What can hang from each mark
kevu: ketu
kurok: kevu
mokirek: guna ketu
rator: ketu
ketu: kevu mokirek rator
vuvivo: guna ketu
nemira: tive
guna: ketu kevu kurok mokirek nemira rator
tive: guna mokirek

Known rows, with every way that one mark hangs from another
rator{ketu{kevu}}: [ -3 -43  -6  14  13  -6  -3 -46 -31  -5 -22 -13  13  31 -25  18 -11   8
  23  10 -13  -2 -17   8  -7  -1   7  11  -6]
nemira{tive{guna}}: [-31  -4   7  23  -9  21  29 -23 -38 -11 -14  32   6  30 -19  -8  12   6
  12 -10  -9 -23  -1   7   7  15  25   2  15]
mokirek{guna ketu}: [ -4  -6   2  13 -26  18   7 -30 -38  19 -32  -8  -1  22   1  15  -2 -23
  49 -12 -18  19 -22  -8  44   4  -4  24 -16]
vuvivo{guna{kurok mokirek nemira{tive}}}: [ -9  -1  10  15  17  27  36  -6 -27  10  21  17  22  24 -18 -11  24 -29
   1  16 -11   1 -10  -5   3 -49  16  14   2]
mokirek{ketu}: [ -2  -7  15  12   3   8   0 -44 -23   6 -23  -6  -8  22   0  14  -3   1
  34 -14  -5  -6 -22  -2  14  -7   4  30  12]
kurok{kevu{ketu{mokirek{guna} rator}}}: [  3  28 -20  16   8  33  20 -30   2 -24 -14   7  19   3   3  12 -16 -14
  43 -24  -9   4 -27 -13  47  -1  21  28  -1]
vuvivo{guna{nemira{tive}} ketu{kevu rator}}: [  3  -7   8 -18  31  27  21 -26 -62  -7  17  32  35  58  -1  -5  10  -2
  14   0   6  27 -12  24 -13 -31  30  -8  -8]
guna{kevu nemira}: [ 33 -28  18   8 -12 -13  -3  -4 -24  -4  27 -15   8  26   1   0   7   0
   4  14 -16 -15  12 -14  -1  -6 -11  -8 -15]
tive{guna mokirek{ketu{kevu rator}}}: [ 25   7   9 -15  -9   9  49 -25   4 -21 -16  44  13  24  29  14 -18  -8
  39 -25 -31  42   3   9  12  29  -1  26  -2]
tive{guna{ketu kevu rator} mokirek}: [ 47  -3  19  -3 -34  -2  46   6 -10 -13   1  42   8  45   1   8 -15   7
  13 -25 -35  20   9  -9  -9   3 -21  -9   1]
ketu{rator}: [-15   5  -1  15  31  20   1 -42 -29  -9  11   9  21   8  -5  18  -8   3
  24  11 -17  -7  24 -25  22  11  23   4 -10]
kurok{kevu{ketu{mokirek{guna{nemira}}}}}: [ 12  18 -17  19 -10  29  23 -19   4 -18 -14   1  15  14   3   9 -13 -15
  39 -22  -5   0 -37  -5  36  -4  10  29   5]
rator{ketu{mokirek}}: [ -2 -20 -18  19  27  -5  -5 -54 -28  -2 -21   7  -6  36 -31  12  -1   3
  26   2 -20   2 -12  -4  19  -4  24  19   8]
tive{guna}: [-26 -16   5  24 -20  23  31 -11   1 -12  -2  29  12  31   1  -8 -20  -2
  35  -2 -27  -8   6  -6   8  13   9  -1  12]
kevu{ketu{mokirek{guna{kurok nemira}} rator}}: [  0  23 -20  27  11  20  30 -44 -12 -16  14  14  15  17  -2  -5   3 -28
  35   3  -7  30  -2 -38  48  10  26  11  -5]
rator{ketu{kevu mokirek{guna}}}: [  1 -29 -27   9   9 -10  -3 -43 -36   7 -26   0   7  27 -19  13  -4  -5
  30  10 -22  30 -18   4  21  12  17  18 -20]
guna{ketu{rator} kevu kurok mokirek}: [ 24   3  25  22  37   8   5 -10  -3   0  23 -17   6  -3 -11  26   8 -11
 -31  -1 -16  10  18 -58 -10 -55  -7   1  -9]
mokirek{guna{kevu kurok rator}}: [  5 -16  -1  21 -39  -1  20  -9 -24  11   9 -22  25   8  -9  -3  -1 -27
  12  25 -14   2  10 -36  21 -22 -14  -1 -33]
tive{mokirek{guna{kevu rator} ketu}}: [ 42   4   3  -7 -32  -6  30 -22 -28   2 -21  17  16  27   7  18   0 -16
  31 -15 -21  19  -2  -5  32   5 -16  28 -18]
nemira{tive{mokirek}}: [ -8   8   1   8   2   8  25 -35 -44 -12 -19  41  18  26 -15  11  23  10
   4 -11  -5 -24   1  10  15  21  24  24  13]
guna{kurok}: [-24 -14   5  25   5  10  14 -36   9  -5   9  -9  16   4  -1   5  -3 -11
   6  25  -4 -17   3 -27   1 -19   9  24  14]
nemira{tive{mokirek{guna{kevu}}}}: [ -3   5  -2   6 -14   3  26 -25 -49  -9 -21  37  22  24 -12   7  25  -1
   9  -9 -14 -13   5   6  31  22  19  17  -4]
guna{kevu mokirek{ketu} nemira}: [ 52  -9  26  18  -3  -2  10   0 -19  12  10 -23   1  22  -4  14  18 -15
  -6  -9  -8  -5   2 -20  -5 -37 -25  12 -14]
kurok{kevu{ketu}}: [ -4   9  -5  23  -4  32  22 -25  10 -27 -18  -3  21  13   0  10 -20  -3
  38 -24  -1 -28 -35  -2  22 -13  11  28  18]
mokirek{ketu{kevu rator}}: [  9  -5  13  -4  21   5  -3 -49 -31   2 -14 -11   4   3  12  22  -7   3
  32  -5  -4  24 -13  -3   6   8   7  24 -16]
mokirek{guna{ketu{rator} kurok{kevu} nemira}}: [ 27   5   2  13 -18  36  10  -7 -30  18   8 -24   3  13   0  33  -6 -32
  14   1 -24  36 -11 -32  19 -14 -17   0 -27]

Rows
[ 23   2 -10   2 -29  11  33 -13 -25   2  -6  31  30  32   8  23  -1 -18
  29   0 -29  16   9  -4  34  28  -7  23 -15]	tive{mokirek{guna{nemira}}}
[-14 -13  11  -9  30  19   4 -14 -47   8   9  30  21  24  -5   3  -6   3
  34   3 -27  29 -20   4   9 -10  28  -6 -11]	vuvivo{guna{ketu{kevu rator}}}
[ 65   0  -2  16  -7   7  21 -28 -14  11  17 -50 -12  22 -28  21  -1 -22
 -13  14   6   9 -23 -22 -31 -60 -29  16  -8]	guna{kurok{kevu} nemira rator{ketu{mokirek}}}
[  3  28 -16  15  19  30  18 -34   7 -30 -10   7  16   3   3  14 -17  -6
  37 -23  -4  -5 -27 -11  35  -4  25  30   8]	kurok{kevu{ketu{mokirek rator}}}
[ 34 -14   5  18 -44  17  18   1 -52  39  13 -30   9  24 -11  23  -2 -25
   2  20  -9  42 -15 -30 -12 -14 -35 -12 -37]	mokirek{guna{ketu{kevu} kurok nemira rator}}
[-20  -7  14  16  -9  20  22 -17 -48  -4 -16  29   0  31 -17   1  10  14
   6 -17 -11  -5 -13  10  -8  17  18  -5  10]	nemira{tive{guna{ketu{kevu}}}}
[ 60   4  20  28 -16  14  38 -11 -20  36  23 -50   5  12 -16  24  12 -30
 -28  17  20  18 -11 -33 -51 -65 -47  21 -17]	guna{kurok mokirek{ketu{kevu}} nemira rator}
[ 56  25   8   1  29  25  -2 -20 -12  10  26 -21 -25   4   3  39   0 -14
 -12  -5 -12  46 -20 -37 -10 -29  -6  12  -2]	guna{ketu{mokirek rator} kurok{kevu} nemira}
[ 23   4   9  30  -8  15  27 -17 -36  30 -11 -16  18  16 -24  23   1  -4
   0  -4  12  -3 -13 -16 -25 -36 -23  22 -14]	guna{mokirek{ketu{kevu}} rator}
[ 18 -16   6  17 -39   5   4   1 -57  24  -3  -9  11  29 -19  13  -2  -7
  18   0 -22  13  -3 -28  18  -8 -19 -19 -33]	mokirek{guna{ketu kevu rator}}
[-16  11  11  25  -4  30  39 -21 -14 -10 -20  15   0  14 -15   1  14 -10
   0 -22  -2 -16 -15   0   0 -19  13  22  18]	nemira{tive{guna{kurok{kevu} mokirek{ketu}}}}
[  6   2 -20  15 -10  -9  10 -22 -18  13   6  10  10   5  -3  -6   7 -19
  15  20 -16  23   5 -32  35   0  12  16 -22]	ketu{mokirek{guna{kevu kurok rator}}}
[ 26 -10  13  10 -36  -5  15 -25 -28  17 -11 -38  -2  10  -2   4   5 -33
  23   3  -8  21 -13 -29  22 -36 -24  15 -29]	mokirek{guna{kevu kurok rator} ketu}
[ 26   2  11  -3  35 -11 -23 -22 -36  -2  13  14 -11  13  -4  16   3  16
   4 -10 -27  25   7 -34  18   1  18  -9 -13]	guna{ketu{mokirek rator} kevu}
[ 21 -11  23   4   0  20  21  -3 -43  25  32   0   3  40 -21  -2   4 -15
   8  15 -13  22 -24 -15 -20 -54  -6 -12  -2]	vuvivo{guna{ketu kurok nemira rator}}
[ -9 -18  -1  17 -24  18   9 -11 -28  21  -7 -10  16  12   1  19  -8 -20
  18  13 -19  33 -15 -23  15   1  -6   6 -22]	mokirek{guna{ketu{kevu} kurok}}
[ 69   6  26  16 -20  26  16  -1 -28  26  25 -50 -17  24 -20  37  -5  -9
 -24  -1   6  13 -32 -32 -52 -59 -45  -4  -2]	guna{ketu kurok{kevu} nemira rator}
[  3 -30 -20   9  24 -14  -6 -50 -29  -1 -22   2   4  26 -21  13  -6   7
  23   9 -15  19 -19   7   5   7  21  21  -8]	rator{ketu{kevu mokirek}}
[-15 -12  13   9  26  24  23  -2 -17  15   9  18  25  16  -8   2   2 -15
   9   9 -17  24 -25  -8  -7 -47  14  12   0]	vuvivo{guna{ketu{kevu} kurok mokirek}}
[ 22   7   4  13 -36  22  23 -27 -22  21 -25 -38  -2   7  -2  19  -7 -36
  30  -9  -3  21 -33 -20  21 -36 -24  30 -20]	mokirek{guna{kurok{kevu} rator} ketu}
[ 37 -11   6  15  -8 -15  11 -14 -13 -17  27  -3   5  31   1 -14  13  -7
  15   3  -7   1  -2 -20  15  -2   2  -4  -4]	guna{kevu{ketu{mokirek}} nemira}
